Each row was made from one walk, in order. Every step used is in the known rows, and no mark comes twice. Write each row's walk.
Known rows:
H > V > N > L > Z > C: [ -8 -36  27  39  14 -21  -7  10 -36 -61 -16   5  19 -49  12   5  19 -13
  11 -19  11  46  -8  11   6]
Z > L: [ 10   8  -5  18  16   5  -1  23 -31  -6 -26 -16  -3 -18  11  -5  21 -15
   2 -15  -3 -18  39  11  -6]
C > Z > L > N > V > H: [ 34  32  -1  14  -3   7  13  12 -49 -23 -45 -26  12 -56 -30  59  29 -15
   0  28  13 -13  35   1 -13]
L > N > V: [  2  10   5  28 -13  13  -1  13 -28 -41 -30   8  13  -7  13  22  19   6
   2   2   8  16  12   1 -43]
Z > L > N: [ 20   4  -6  17  24   0  14  24 -41  -7 -31 -13   3  -6  11   3  28  10
   1  -6   7 -26  36  15 -19]
C > Z > L > N > H > V: [  2  39 -11  36  49 -29  28  28 -56 -21 -44   6   6 -16 -15  26  46 -14
  14  52  32 -26  37   0  -7]
C > Z > L > N > V: [ 18  27 -15  14  19  -1  12  15 -43 -30 -45 -13   0 -25 -15  47  30   1
   4  23   4  -9  50   5 -20]
L > Z > C: [ 25 -23   9   9  30 -15  10   2 -26 -14 -16 -15   9 -12  18  22 -10  -4
 -11  -6   6   6   1  16   8]
L > N: [  8  -1  -7  11   8  -1  14  17 -21 -10 -12   6  10   4  12   4  23  12
  -2  13   8  -3   6   5 -27]
Z > L > N > V > H: [ 35  18  17  32 -18  15  -2  17 -52 -28 -46 -20  19 -49  -6  35  22 -16
   0  -9  21 -13  35   7 -25]
L > N > H > V: [-15  21   5  49  19 -17  16  26 -38 -37 -30  30  19   4  12   4  36 -13
  12  31  37   1  -3  -3 -27]
N > H > V > Z > C: [-11  16  13  54  15  -9 -11  28  -8 -43 -64  29  11 -31   6  26  -3 -42
  37  38  35   8  28  -7   6]
H > N > C > Z > L: [ 18  43 -27  47  23  12   2   3 -47  -5 -15 -11  -2 -51 -13 -16  16 -11
 -11  40  12  -3  54  14  24]
L > Z: [ 10   0  -3   3  24 -15  30   7 -22  -8  14  -8   1  -4   6  15  23 -17
 -10  -6  -2   5  -2   7  -4]
L > Z > C > N > V > H: [ 33 -24  25  33 -22   6   9   1 -35 -49   3 -24  32 -69  -7  32  -2 -16
 -23  -2   8  25 -13  31   2]
N > V > Z: [ -8  20  -2  29 -22  22  -6  21   5 -43 -35  15  -4 -34   1  37  17 -35
  26   8  -2  25  41 -11 -23]
C > N > L > Z: [-16 -35 -22  16   3   4  46  33 -25 -22  49   0  13 -39  13 -27  43  -9
 -22 -14 -22  24  -1  15 -11]
C > N > L: [-27 -32 -24  25 -20  23  18  40 -14 -25  27   8  15 -42  21 -45  35  -6
 -13  -6 -22  28   3  11 -17]
N > V > H > C: [  1  32  19  35 -45  16 -10   5 -25 -57  -8  -5  17 -59   4  20 -10 -34
   6  -2  11  49   9  -9   0]
Z > C > N > H: [ -1 -32 -11  43   0  11  10  18 -23 -35 -12   0  20 -39  11 -36   4  -9
 -16  14  11  10  -9  22   8]
C > Z > L: [  9  17 -20  -4  34  -4  15  16 -31   1 -23 -23  -9 -27 -14  24  26 -11
   1  21  -9 -20  40   5   6]
N > V > H: [ 12  17  16  28 -40  23 -11  11 -22 -30 -22  -8  20 -48  -2  29  11 -36
   1  -5  10  17   2  -2 -17]
Z > C > N > L: [-14 -50  -9  30 -15  20  -1  34 -16 -31  -8   0  23 -51  26 -38   3   9
 -15  -5 -16  28   3  22  -5]
N > C > Z: [-12  24 -34  21   6   4  25  -6 -25  -7  -5   0   3 -29   1   0   4 -11
  10  41  -8  27  13   1  21]
H > C > N > L: [-39 -17 -21  33 -23  15  18  31 -15 -53  46  11  11 -55  26 -54  17  -4
  -4  -1 -26  58   8  10   0]
C > Z > L > N: [ 21  15 -24  -5  40 -12  26  19 -38  -1 -25 -19  -3 -16 -13  27  33  10
   0  32   0 -25  40   8  -8]
H > N > C > Z: [  5  38 -29  40   8  15   8  -2 -29 -10   5   4   4 -36 -11 -15  15  -7
 -16  58  11  21  24   5  15]
H > V: [-12  21  20  27  11 -11 -15  21 -21 -31 -22  20  10  -1  14  16  19 -12
  19  15  11   9   5   6 -16]

Write each row's walk:
[  0  42   2  14 -29   8   5  -3 -23 -53  -5 -10  11 -67 -20  43  -4 -35
   7  41   4  48  13 -16  13]
N > V > H > C > Z
[  0 -37  -3  14  16  -7  12  19 -27 -17 -14  -8  15 -28  30  -1  -5  -8
 -15 -16  -3  22   9   5   0]
N > L > Z > C
[-23  20 -16  39   0   1  18  10 -22 -43   4  10   6 -23  17 -34   5 -32
   0  12  16  32   5 -10  12]
N > H > C
[  5  27   0  33  -8  19 -14  29 -12 -38 -51  -4 -11 -45  -4  35  19 -40
  29 -10  -2  -1  74   0 -12]
N > V > Z > L
[ 13  27   8  45 -17  33 -35  16 -19 -46 -18   9   9 -25   5   3  21 -16
 -24   6  19  15  26   2 -28]
H > N > V
[-15   2  26  35  -1  -4 -19   7 -23 -54  -8  15  10 -26  -1   5  37 -13
  27   0  12  30 -13  11 -11]
H > V > N
[-27 -24   9  48  -6   3  -9  50  -3 -51 -25  27  19 -60  18   4  11 -13
  28  22  -5  36  29  16  -6]
H > V > Z > C > N > L
[-27  18  -6  57   3  -3  23  41  -9 -47   1  36  11 -41 -10  -2  49 -42
  29  43  13  14  17   5  -4]
C > N > H > V > Z
[  5  26 -13  58  -9  25 -12   4 -29 -17   0  11  12 -29  13 -42   5  -8
 -12  19  18  23  20   9   5]
H > N > C
[ 22  42 -18  40 -12  19  12  -4 -36  -3   3  -3  15 -68 -25  -4  11 -23
 -18  64  23  21  11   0  25]
V > H > N > C > Z
[-20 -17  14  34  10 -16  12  20 -32 -51  14  13  10 -38   6   0  55 -25
  13 -20   3  45 -11   3 -10]
H > V > N > L > Z
[ -2   2 -21  30   8   1  28  22 -30 -15 -18  12  15   0   9 -17  33 -11
  -9  20  24  -5   0  -7 -21]
L > N > H
[ -2  36  16  35  27 -10 -10  43 -15 -27 -45  13  -9 -28  -1  36  27 -34
  45  12   8 -15  63   5  -6]
H > V > Z > L
[ -3  20 -33  22  12  -4  39  -4 -33  -8 -10   3  10 -20  -1   6  15  14
  10  55   0  20  12   3   5]
L > N > C > Z
[-25   2 -12  46 -12   7  10  -2 -26 -66  17   5   5 -50  -1 -49  23 -35
   9   0  17  52 -11  -6  19]
V > N > H > C
[ 26  35  -8   8  14 -17  35  11 -46 -19  -5 -28   6 -55 -23  32  14  -5
   1  43  13  -1  33   3  21]
V > H > C > Z > L > N
[ 13  48   4  23 -11   4   2   2 -41 -50 -22 -27   5 -76 -24  41   0 -38
  10  25   5  23  44  -4  20]
N > V > H > C > Z > L
[  1  30   8  55  36 -18  13  32 -56 -30 -48  12  15  -8   7  -2  40 -14
  13  15  35 -27  30   5 -19]
Z > L > N > H > V
[ -4  10 -17  41  -2   7  27   0 -36 -15 -15  12  18 -12  23 -21   7  14
  10  15   4  21   9  12  -4]
L > N > C
[  7  23 -24  50  10   3  27  20 -33  -9 -38   4   1 -38   9  -2  12  -9
  35  14   3  -3  67  11   5]
V > Z > L > N > C
[  8 -34   1  23  -1   7  -6  16 -13 -31  -4  -9  17 -34  15 -14  -6  14
 -10   7  -7  15  -5  35   4]
Z > C > N
[-16 -43 -16  30 -14  20   2  44   7 -35 -13  11  11 -66  15 -14   7 -12
   7  10 -16  33  29  13   2]
V > Z > C > N > L
[ -1  13  25  35  17 -11 -24  25   3 -37 -57  21   6 -24  14  46 -12 -18
  42  31  17  14  30   5   4]
H > V > Z > C
[-13  -7  -9  47 -20  20   3 -14 -31 -37   2   1   9 -52   5 -42  17 -12
  23 -12  -2  53  -7  15  15]
V > N > C
[  4   3  12  33 -15  19 -30  15   7 -53 -64   3   1 -40   8  46 -18 -25
  25   4   7  26  40  -2  -8]
N > V > Z > C
[-16  21  -2  61  17  -5  19  48 -25 -44 -18  17   5 -52 -13  -4  49 -47
  28  26  11 -12  49  14   2]
C > N > H > V > Z > L
[  0 -14  20  52  30 -28  24  16 -43 -53   2   8  26 -31   5  -1  13 -16
  -8  21  21  12 -15  29  11]
L > Z > C > N > H > V
[-10  38 -32  24  31 -13  31  14 -37 -32  -9 -12  -8 -44 -12  -9  14 -37
   2  33  10   5  42 -10  31]
N > H > C > Z > L
[  8  17 -27  36  25   1  34  39 -28 -13 -44   5  -3 -30  -6   4  39 -34
  15  21  22 -27  57  -8  -8]
V > Z > L > N > H
[ 11  15 -17  48  13   5  21   8 -54 -11 -30  -5   9 -26  20 -23  10   9
  12  -4   4  -3  44  21   1]
Z > L > N > C
[ -3  32 -23  46  16  -6  36  34 -26 -39 -24   6  -6 -40  -2  -9  21 -34
  26  22  20   3  63 -10  10]
V > Z > L > N > H > C
[ -1  13  12  55  23 -18   3  32 -18 -44 -67  31  16 -18   7  33   5 -19
  32  48  39   2  27  -3  -6]
L > N > H > V > Z > C
[ 22  33  18  42 -22   8   1  11 -53 -59 -27 -20  18 -61   3  21   0 -14
   6  -3  17  18  42   6  -8]
Z > L > N > V > H > C
[ -8 -16  -8  25 -23  -3  51  19 -33 -42  70  -7  24 -80   7 -25  23 -27
 -18   1 -12  52 -12  10  15]
V > H > C > N > L > Z
[  5  43 -10  23  15  -9  13   8 -43 -57 -26 -13  -2 -38  -9  34  12   2
  11  29   2  21  54   0  -4]
H > C > Z > L > N > V
[-20  31 -32  19  17 -11  33   7 -21 -37   6   5   0 -31  -7  -7  12 -34
   2  52  10  32   8 -19  25]
N > H > C > Z
